In the rows, 128 means zero.
Known rows, with every step that occurs:
bamid > nevun: [ 92 140 103 101 128 120 144 120 127 148 158 139 143 113 125 124 149 118
  88 145 144 147 112 133 115 182 121 113 155 113 203 131  87 149 122 143
 149 175 152 142 130 140 101  94]
nuvoz > sede > bamid > nevun > voge > noponaf > kazo > tiseg: [113 120  86 144 132 127 149  93 116 167 173 145  75 109  89  88 122  71
 116 141 123 167 111 114 100 161  63 119 189  91 185 170  62 174  96 125
 126 177 150 122 178 118 120 117]
feto > nubu: [ 97 111  97  98 126 120 154  91 134 135 143 114 138 136 129 130 137 118
  90 135 132 101 101 144 114 163 103 118 138 116 185 145 108 115 137 141
 139 174 138 129 146 156  99 107]
feto > bamid > nevun > tiseg > kazo: [ 72 145  74  82 139 128 197  96 142 138 134 126 134 133 120 128 152  77
  90 134 132 108 107 121 129 198 134 139 172 103 215 131 113 184 114 132
 125 189 136 147 127 163  75 118]
feto > bamid: [105 120 110  77 144 129 163 110 134 122 143 109 141 119 112 125 151  99
 115 134 148 102  98 151 133 167  88 121 150 100 183 140 116 134 149 124
 144 177 147 121 162 166 109 111]
nubu > feto > bamid: [101 125 109 102 154 127 148  99 150 121 158 117 133 103 124 128 158  97
 120 129 155 110  80 166 125 148  98 119 170 117 196 151 130 125 126 107
 166 188 136 121 149 154  95 112]
bamid > sede > nuvoz: [101 131 106 114 144 117 142 107 146 132 149 120 123 105 136 122 123 140
  67 111 141 155  88 156 139 165 107  99 120 120 180 126 107 160 142 106
 143 155 145  98 146 150 112  80]
nevun > bamid > feto: [ 94 130 104  76 167 128 167  75 131 131 148 145 117  97 122 102 161  90
  85 140 147 153  81 126 113 174 115 107 160 105 199 121 115 144 129 110
 145 176 155 126 135 146 106 127]
sifoz > noponaf > voge > nevun > bamid > feto > nubu: [102 110 102 113 125 133 174  67  98 152 148 167 115 122  92 101 166  51
  72 148 119 141  66 106 135 144  89 116 127 104 202 120  96 145 108  84
 151 196 138 128 120  99 103 106]
bamid > feto: [ 98 137 109  90 148 111 157  91 134 144 163 140 134 105 124 105 149 133
  89 145 145 148  92 141 120 181 113  94 148 119 196 129  94 131 132 116
 157 181 152 141 134 151 104 101]
sifoz > noponaf > kazo > tiseg > nevun > bamid > sede > nuvoz: [130 141  68 108 176 124 139 102 140 183 120 132  76  98 138  99 146 105
  74 110 104 145  82 167 152 170  95  84 155 113 198 116 121 180 150 100
 159 176 157 121 137 155 132 110]
noponaf > voge > nevun > tiseg > kazo > kupe > gavenik: [100 154  55 107  98 140 193  93 132 152 129 155 118 153  86 106 170 109
  81 138 140 107 112 106  82 226 172 117 169 109 169 114 109 171 105 114
 145 150  87 129 138 143  95 121]
feto > bamid > nevun > tiseg > kazo > noponaf: [ 78 153  56 100 119 114 184  81 136 130 128 116 122 117 122 124 152  84
  94 112 120 100 102 132 136 218 130 126 175 105 192 152 124 192 128 143
 124 186 130 152 138 159  97 139]
nevun > tiseg: [ 81 143  99  74 136 120 164  96 135 118 138 113 114 134 127 126 135 109
  95 133 137 119 115 143 100 191 138 121 166 107 191 137 116 128 153 148
 131 141 144 128 137 165 107 136]
feto > bamid > sede: [102 135  93  86 154 124 168 104 161 137 143 108 151 116 131 112 149 111
 106 113 146 127  94 143 149 175  88 111 130  98 186 146 110 152 143  94
 154 195 154 111 168 169 113  96]
forudaf > sifoz > noponaf > kazo: [131 167  96  98 129 106 116 108 134 173 165 127 106 119 121 115 157 152
  93 136 110 143 118 147 125 162 117  77 128 123 177 120  87 115 156 104
 144 192 175 145 184 162 129  91]
nubu > feto > bamid > nevun: [ 93 131 100 116 151 126 144 106 148 137 167 138 144  91 130 129 165  84
 106 141 157 130  83 150 124 158 105 130 172 106 217 149 115 146 106 117
 163 205 141 138 129 137  82  93]
nuvoz > sede > bamid > nevun > tiseg > kazo: [ 73 147  72 105 130 114 189  93 126 136 160 112  92 130 119 131 144  81
  71 120 117 155  90 148 130 181 132 131 176 129 197 123  96 210  94 128
 144 156  97 136 142 131  71 125]
sede > bamid > nevun > tiseg > kazo > kupe > gavenik: [ 93 164  41  99 128 132 185 102 140 148 145 145 108 120 101 130 174  91
  53 126 152  95  99 121 101 221 166 127 168  82 180 117 116 193 121 146
 155 156  75 144 136 158  85 118]
tiseg > nevun > bamid > feto > nubu: [ 90  99  80  89 167 117 182  54 134 163 127 143 126 117 133 105 166  76
  70 153 124 136  75 154 118 182 112 129 168 122 198 135 127 147 115 119
 157 195 129 151 131 151  81 114]
forudaf > sifoz > noponaf > voge > nevun > bamid > sede: [124 162  93 111 119 117 152  86 131 164 155 155 115 124 101 100 164  87
  76 132 127 185  93 106 143 173 124  98 117 109 188 104  87 149 128  64
 144 203 167 107 179  97 131  95]
kazo > kupe: [119 143  83  88 134 128 142  91 143 136 154 135 124 125 107 141 152 132
  99 113 163 118 111 150 102 185 131  92 167  96 181 135 100 128 161 146
 156 168 145 145 152 168 100 113]
nevun > tiseg > kazo > noponaf > sifoz: [ 88 173  60 102 115  96 162  71 144 148 135 111 100 132 126  94 138 138
  97 125  95 117 106 139 124 215 158 111 151 139 178 141 131 149 131 145
 118 173 135 147 159 178 126 135]
forudaf > sifoz > noponaf > voge > nevun > tiseg > kazo > kupe: [125 180  57 113  90 114 166  72 129 166 154 168  96 158  75 134 162 109
  73 125 132 127 117 120 116 201 176  93 162 113 189  99  81 148 135 109
 134 191 143 162 158 122  93 110]
voge > nevun > bamid > feto: [ 89 110 122  84 149 140 175  72 117 135 146 161 119 113  96 103 153  69
  90 153 163 144  81 110 112 190 106 113 162 100 205 121  93 147 103  99
 135 191 139 119 119 107 100 113]
voge > noponaf > kazo > kupe: [123 140  89 106 114 149 133  72 156 150 151 156  87 115  73 103 154 134
 127 102 140 134 114 134  90 178  98  84 179  85 165 158  72 123 141 143
 142 173 150 143 173 174 119 100]
tiseg > nevun > voge > noponaf > sifoz: [108 115 106  99 133 115 159  94 116 185 148 155 115 143  96  77 144 101
 112 180  99 167 122 143 110 186 104 129 177 135 171 162 111 123 110 137
 141 176 153 143 180 164 126  91]
tiseg > kazo > noponaf > sifoz > forudaf: [113 160  79  90 103 101 142  89 133 155 144 104 108 117 109 103 150 152
  91 125  87 119  94 168 152 179 138  65 148 154 174 135 107 152 140 133
 147 202 125 124 155 170 143 115]
sifoz > noponaf: [107 145 119  70 126 122 142 129 109 144 155 117 118 130 116 133 159 125
  88 125 116 127 102 160 142 159 102  76 146 124 182 124 107 125 154 128
 174 158 147 131 137 153 126 116]
sifoz > noponaf > kazo > tiseg > nevun > bamid > sede: [126 161  56  83 175 123 156 100 150 196 117 131  96 115 139  82 165 106
 103 113 102 145  99 152 143 183 101  74 168 112 204 130 115 166 145  93
 174 195 165 132 151 164 135 126]
kupe > kazo > tiseg > nevun > bamid: [107 124  85  75 171 125 181 100 138 163 109 127 137 104 134 107 178  90
 121 155 128  91 102 135 108 213 129 113 212 112 191 141 131 161 135 153
 185 180 140 144 155 156 125 139]
nevun > voge: [100 119 109  75 152 123 161 111  98 137 156 130 142 149 114 126 137 104
  95 151 142 140 132 127  97 159 118 111 162 116 178 145 117 139 137 111
 141 153 163 117 159 166 107 120]
feto > bamid > nevun: [ 96 125 102  98 139 126 158 118 135 140 151 128 150 107 120 126 155  87
 102 146 150 122 106 133 134 178  94 130 150  92 205 139 100 155 128 136
 145 198 149 138 143 147  94  93]
tiseg > nevun > voge > noponaf: [101 104 117  81 127 127 171 102 102 164 139 151 121 148  93 101 147  94
 108 159 113 158 123 150 105 182  95 114 205 128 162 161 107 136 114 136
 154 147 143 134 166 159 116 115]
bamid > nevun > voge > noponaf: [ 92 118 118 105 118 133 158 103 106 153 160 164 130 130  95 110 143  85
  96 155 134 171 126 104  97 180 103 118 183  98 186 163  81 143 104 137
 131 164 164 128 145 135 112 104]
nuvoz > sede > bamid > nevun > tiseg: [ 77 139  92 117 134 113 166  97 124 125 166 107  87 113 126 138 137  72
  75 130 128 159  91 155 120 174 117 141 167 106 194 137  97 181 121 144
 145 150 110 130 144 120  87 122]

Rows:
[110 132  85 122 131 132 143  99 126 177 152 172 111 116  98  81 127  98
 123 154 134 145 136  85  82 185  94 107 193  84 203 172  65 142 109 137
 110 187 192 137 153 143 127 110] -> bamid > nevun > voge > noponaf > kazo > tiseg
[118 125  78  72 160 122 166  96 138 154 114 133 111 118 127 111 153  88
 104 149 141 115 101 159 117 204 117 114 204 117 197 128 124 140 139 155
 152 170 150 134 143 148 119 151] -> kazo > tiseg > nevun > bamid
[ 90 124 107  80 144 142 172  84 137 136 136 135 125 134 110 109 145  80
  96 123 158 153  92 110 124 189 110 110 149 100 199 128  97 160 113  86
 137 188 140  93 141 116 113 110] -> voge > nevun > bamid > sede
[112 113  48 113 180 115 170  48 155 187 118 150 108 103 136  75 152  90
  98 152 124 111  84 138 104 189 103 119 177 106 212 144 113 145 118 117
 137 219 154 157 137 157  93 118] -> noponaf > kazo > tiseg > nevun > bamid > feto > nubu
[112 137 104 126  82 115 148 100 108 129 149 142 124 114  87 101 137 119
 116 130 133 135 105 134 120 182 100 102 145 126 158 146  86 147 127 122
 142 161 136 118 158 113 130 117] -> kazo > noponaf > voge > nevun
[111 130 125  89 100 129 129  93 142 148 152 127  94 109  83  95 147 124
 108 151 102 140  92 158 135 162 100  90 154 118 179 145  76 102 140 153
 143 187 141 107 154 149 156  92] -> voge > noponaf > sifoz > forudaf
[116 152  68  81 127 130 167  88 143 147 149 140 127 142 101 135 159 141
  88 102 150 115 110 141 113 187 148  80 176 122 183 121 102 155 134 130
 154 177 130 149 152 177  86 114] -> tiseg > kazo > kupe
[124 161 108  91 119 100 129 115 125 156 167 122 118 124 124 138 158 138
  78 142 121 139 106 155 136 177 127  81 134 129 177 112  97 102 160 126
 152 183 163 140 168 142 131 104] -> forudaf > sifoz > noponaf
[ 91 154  43  92 140 132 190  73 155 144 138 142 125 134 108 144 164  77
  87 112 156  97 109 121 115 208 154 128 190  77 215 134 113 183 132 143
 132 198 132 169 131 170  63 117] -> feto > bamid > nevun > tiseg > kazo > kupe
[107 126 121 108 103 129 155 111 113 136 153 153 138 131  83 102 138 113
 113 151 144 146 113 121 113 167 102 119 142 120 184 125  74 143 113 107
 144 162 142 116 149 115 106  95] -> noponaf > voge > nevun
[121 133  85  88 141 104 156 115 142 167 128 130 127 122 132 113 140 131
 107 154 135 110 111 173 124 207 115  99 193 133 190 134 103 127 143 160
 158 175 146 148 141 152 116 128] -> kazo > tiseg > nevun
[103 117  99  63 157 130 168 100 124 147 120 129 119 127 121 114 168  87
  96 144 129 143 100 165 119 183 120 122 189 127 184 122 131 152 130 136
 162 157 133 133 149 161 103 132] -> tiseg > nevun > bamid
[ 98 119 104 142 146 129 145  84 139 165 177 166 125 106 104  86 153  58
 120 172 132 159  94 112 110 159  95 151 173  96 211 179 116 130  82 112
 135 220 163 134 162 138 108  77] -> nubu > feto > bamid > nevun > voge > noponaf > sifoz
[ 98 106  96 106 150 111 168  74 136 131 165 136 123 102 109 115 135  93
  70 141 148 107  73 144 134 152  79 121 124  98 187 142  93 142 135 118
 153 185 119 130 151 140  89  95] -> sede > bamid > feto > nubu
[136 174  99 111 106  98 129 119 124 158 171 138 119 117 113 116 164 138
  80 145 111 161 110 144 138 157 127  88 121 133 171 109  89 115 156 111
 158 172 174 140 187 136 134 101] -> forudaf > sifoz > noponaf > voge
[ 97 102  66 103 182 112 195  60 149 179 115 141 146  96 148  97 173  79
  93 166 121  82  76 123 107 213 122 122 190 106 204 153 130 156 119 135
 179 218 135 159 137 144 105 122] -> kupe > kazo > tiseg > nevun > bamid > feto > nubu
[104 118 114  94 123 147 168  95 110 124 139 157 120 125  81  97 151  70
 109 147 149 150 102 105 108 159 107 131 156 106 190 119  96 156 113 104
 134 159 143 104 152 114 111 118] -> noponaf > voge > nevun > bamid
[108 135 119 109 107 125 138  92 148 152 154 140 105 116  96  81 140 129
 119 150 113 148  97 132 122 181  96 113 144 118 175 146  87  98 118 154
 129 178 156 128 173 152 143  90] -> voge > noponaf > sifoz
[ 97 119  62 129 108 120 193  32 119 145 132 164 119 117  94  82 154  78
  81 126 115 130  68  99 123 183 113 115 145 130 183 136 103 184  85  85
 126 204 119 131 140 109  94 127] -> tiseg > kazo > noponaf > voge > nevun > bamid > feto > nubu
[102 154  81  86 105 109 161  93 125 136 138 115 124 122 118 116 147 149
  98 104 115 120 101 152 133 195 129  77 164 149 161 139 114 162 130 130
 146 163 124 133 158 163 119 137] -> tiseg > kazo > noponaf
[ 97 129 106 126 120 124 144  97 118 174 170 167 123 126  97  83 140  91
 102 176 115 176 123  92 103 182 112 134 154 103 196 161  86 133  97 141
 118 192 176 136 163 142 121  80] -> bamid > nevun > voge > noponaf > sifoz
[122 126  56 104 174 116 163  66 134 198 123 150  95 112 133  88 168  82
  83 144  97 110  79 149 128 177  93  95 171 109 212 135 113 141 134 112
 159 216 155 161 126 152 109 124] -> sifoz > noponaf > kazo > tiseg > nevun > bamid > feto > nubu
[100 110  80 141 113 121 170  38 115 133 139 159 116 102  96  89 148  68
  88 135 131 134  68 107 114 176  96 126 139 104 181 150 100 155 109 101
 126 196 134 125 142 100 107 126] -> kazo > noponaf > voge > nevun > bamid > feto > nubu
[102 132 113  86 154 114 163  95 133 128 174 145 117  88 100 108 143 106
  83 142 157 133  80 150 138 158  87 107 140 105 184 128  88 149 139 115
 162 170 126 128 155 141 102 102] -> sede > bamid > feto
[ 94 107 125  71 135 147 166  89 111 121 134 137 117 135  91 122 148  67
 104 142 161 128  98 117 109 181 106 122 170 102 194 123 104 141 114 119
 128 170 135 104 133 118 108 124] -> voge > nevun > bamid
[123 132  67  84 171 128 155  91 144 170 113 139  98 113 123  85 153 103
 121 143 129 121 110 149 101 190 111 110 196 113 198 134 115 151 136 134
 144 181 161 138 156 170 116 136] -> noponaf > kazo > tiseg > nevun > bamid
[ 94 161  55  72 132 126 180  70 150 136 138 134 106 149 107 141 151 122
  86 100 146 106 116 138  98 205 171 102 188 106 191 126 118 155 146 143
 140 159 129 154 139 181  82 136] -> nevun > tiseg > kazo > kupe
[115 116  83 121 141 140 156  96 132 167 144 163 118 110  92  83 135  65
 136 156 138 118 128  86 101 179  65 128 188  65 205 181  79 149 114 127
 107 209 189 135 165 150 122 106] -> feto > bamid > nevun > voge > noponaf > kazo > tiseg
[102 116  91  98 170 125 161  92 141 146 123 127 108 106 137 114 147  97
  60 119 130 170  80 170 139 177 113 118 155 125 183 117 134 185 131 110
 156 157 131 107 147 151 105 100] -> tiseg > nevun > bamid > sede > nuvoz
[101 111  99  73 155 112 170 117  95 166 142 135 142 152 120 120 148 103
  94 163 126 149 135 160 102 176 122 115 188 137 178 148 126 154 130 120
 161 154 147 139 156 172  97 114] -> tiseg > nevun > voge
[100 125 102 101 163 135 152  90 143 119 135 122 107 100 132 117 134  96
  64 106 148 160  80 141 132 161 111 113 130 105 187 118 126 174 138 102
 134 153 147  85 148 147 114 103] -> nevun > bamid > sede > nuvoz
[127 115  94  93 129 111 145  96 125 189 136 143  99 132  89  88 137  98
 109 185  99 129 115 164 122 185 107  98 204 121 191 160  90 113 134 157
 143 199 159 125 156 151 155 114] -> kazo > tiseg > nevun > voge > noponaf > sifoz > forudaf
[ 86 149  80  88  91 109 162  70 123 144 130 113  89 139  91 113 134 113
  90 138  98 101  98 151 134 209 153  92 167 136 192 139  97 156 129 135
 117 199 110 122 124 136 134 122] -> voge > nevun > tiseg > kazo > noponaf > sifoz > forudaf
[118 125  91 132 120 109 159  53 118 164 160 171 115 119  96 105 164  65
  57 164 124 150  73 102 131 162 113 117 117 107 200 111  86 124 116  81
 133 225 157 137 156  84 107  94] -> forudaf > sifoz > noponaf > voge > nevun > bamid > feto > nubu
[ 71 141  89 115 157 123 160  91 154 127 154 130 124 102 138 134 158  65
 102 140 154 119  87 146 108 176 130 149 184  92 226 155 130 147 119 131
 146 190 139 141 117 141  79 115] -> nubu > feto > bamid > nevun > tiseg
[106 109 104  88 137 131 160  96 108 179 141 157 109 142  89  80 148 110
 122 150 102 165 133 141  91 168  88 109 199 125 165 169  97 145 110 113
 147 157 157 140 178 179 112 102] -> tiseg > nevun > voge > noponaf > kazo
[ 90 109 113 122 142 138 158  91 125 145 169 162 130 110  99 115 157  49
 113 149 147 151  97 120 104 154  87 134 199  92 205 180 112 142  88 111
 148 195 152 125 146 132  96 102] -> nubu > feto > bamid > nevun > voge > noponaf
[104 171  86 102  90 105 173  91 117 161 153 154 105 157  90 115 151 109
  76 146 107 141 113 116 131 189 159 104 149 136 190  97  83 148 118  94
 127 179 145 142 154 117 105 109] -> forudaf > sifoz > noponaf > voge > nevun > tiseg > kazo
[105 117 103 111 155 124 153 106 153 124 142 108 133 100 127 125 129 106
  81 113 148 127  81 159 158 159  82 118 114  99 183 133 117 167 149 103
 138 176 143  98 159 157 109  77] -> feto > bamid > sede > nuvoz
[130 145 109 104 112 124 148  95 109 150 156 155 105 127  87 113 165  77
  83 155 129 157 100 113 129 165 120 109 136 113 184  99  88 131 131  94
 138 184 162 120 172  95 129 111] -> forudaf > sifoz > noponaf > voge > nevun > bamid
[ 85 168  47 145 111  91 164  71 135 152 163 102  74 111 126 104 137  97
  80 120  89 159  84 148 142 202 138 132 151 138 182 142 110 205 102 142
 129 181 100 147 165 135 106 123] -> nuvoz > sede > bamid > nevun > tiseg > kazo > noponaf > sifoz
[118 125  95 100 135 135 146  92 126 158 146 154 100 127  90  79 122 107
 135 145 130 127 134 101  82 177  83  98 190  92 183 171  82 119 129 127
 111 167 185 118 173 163 139 128] -> nevun > voge > noponaf > kazo > tiseg
[102 134 105  97 136 123 147 123 124 131 170 143 125  97 101 126 144  93
  85 141 158 135 100 137 134 163  95 125 145  99 194 130  83 166 132 143
 154 166 130 128 149 131  98  93] -> sede > bamid > nevun
[102 120 103 135 168 122 139  95 168 122 156 117 126  85 141 130 136 107
  85 107 155 135  62 172 147 143  94 115 134 113 196 142 133 158 128  80
 158 187 131  97 146 145  96  79] -> nubu > feto > bamid > sede > nuvoz
[ 96 123  95  73 174 119 177  79 129 159 135 150 118 103 127  97 172  89
  80 155 133 161  82 158 122 191 118 112 183 125 196 120 122 158 121 115
 168 178 138 148 135 152  97 122] -> tiseg > nevun > bamid > feto
[109 164 102 111  96 106 150  97 116 147 158 149 103 139  95 124 145  97
  83 155 120 143 116 124 121 184 140 113 141 112 188 111  83 120 143 115
 130 171 160 136 155 103 121 108] -> forudaf > sifoz > noponaf > voge > nevun > tiseg
[ 97 130 104 123 129 115 152 114 119 134 178 110 106 105 117 132 143  93
  83 131 132 171  87 159 134 160  93 120 152 119 185 134  83 182 109 131
 161 167 110 127 158 113  93 100] -> nuvoz > sede > bamid > nevun
[ 68 149  72 104 152 123 183  85 157 137 146 136 127 117 135 129 161  76
  93 129 141 115  87 137 120 180 147 137 193 118 229 141 130 173  92 111
 148 197 125 146 114 153  61 118] -> nubu > feto > bamid > nevun > tiseg > kazo
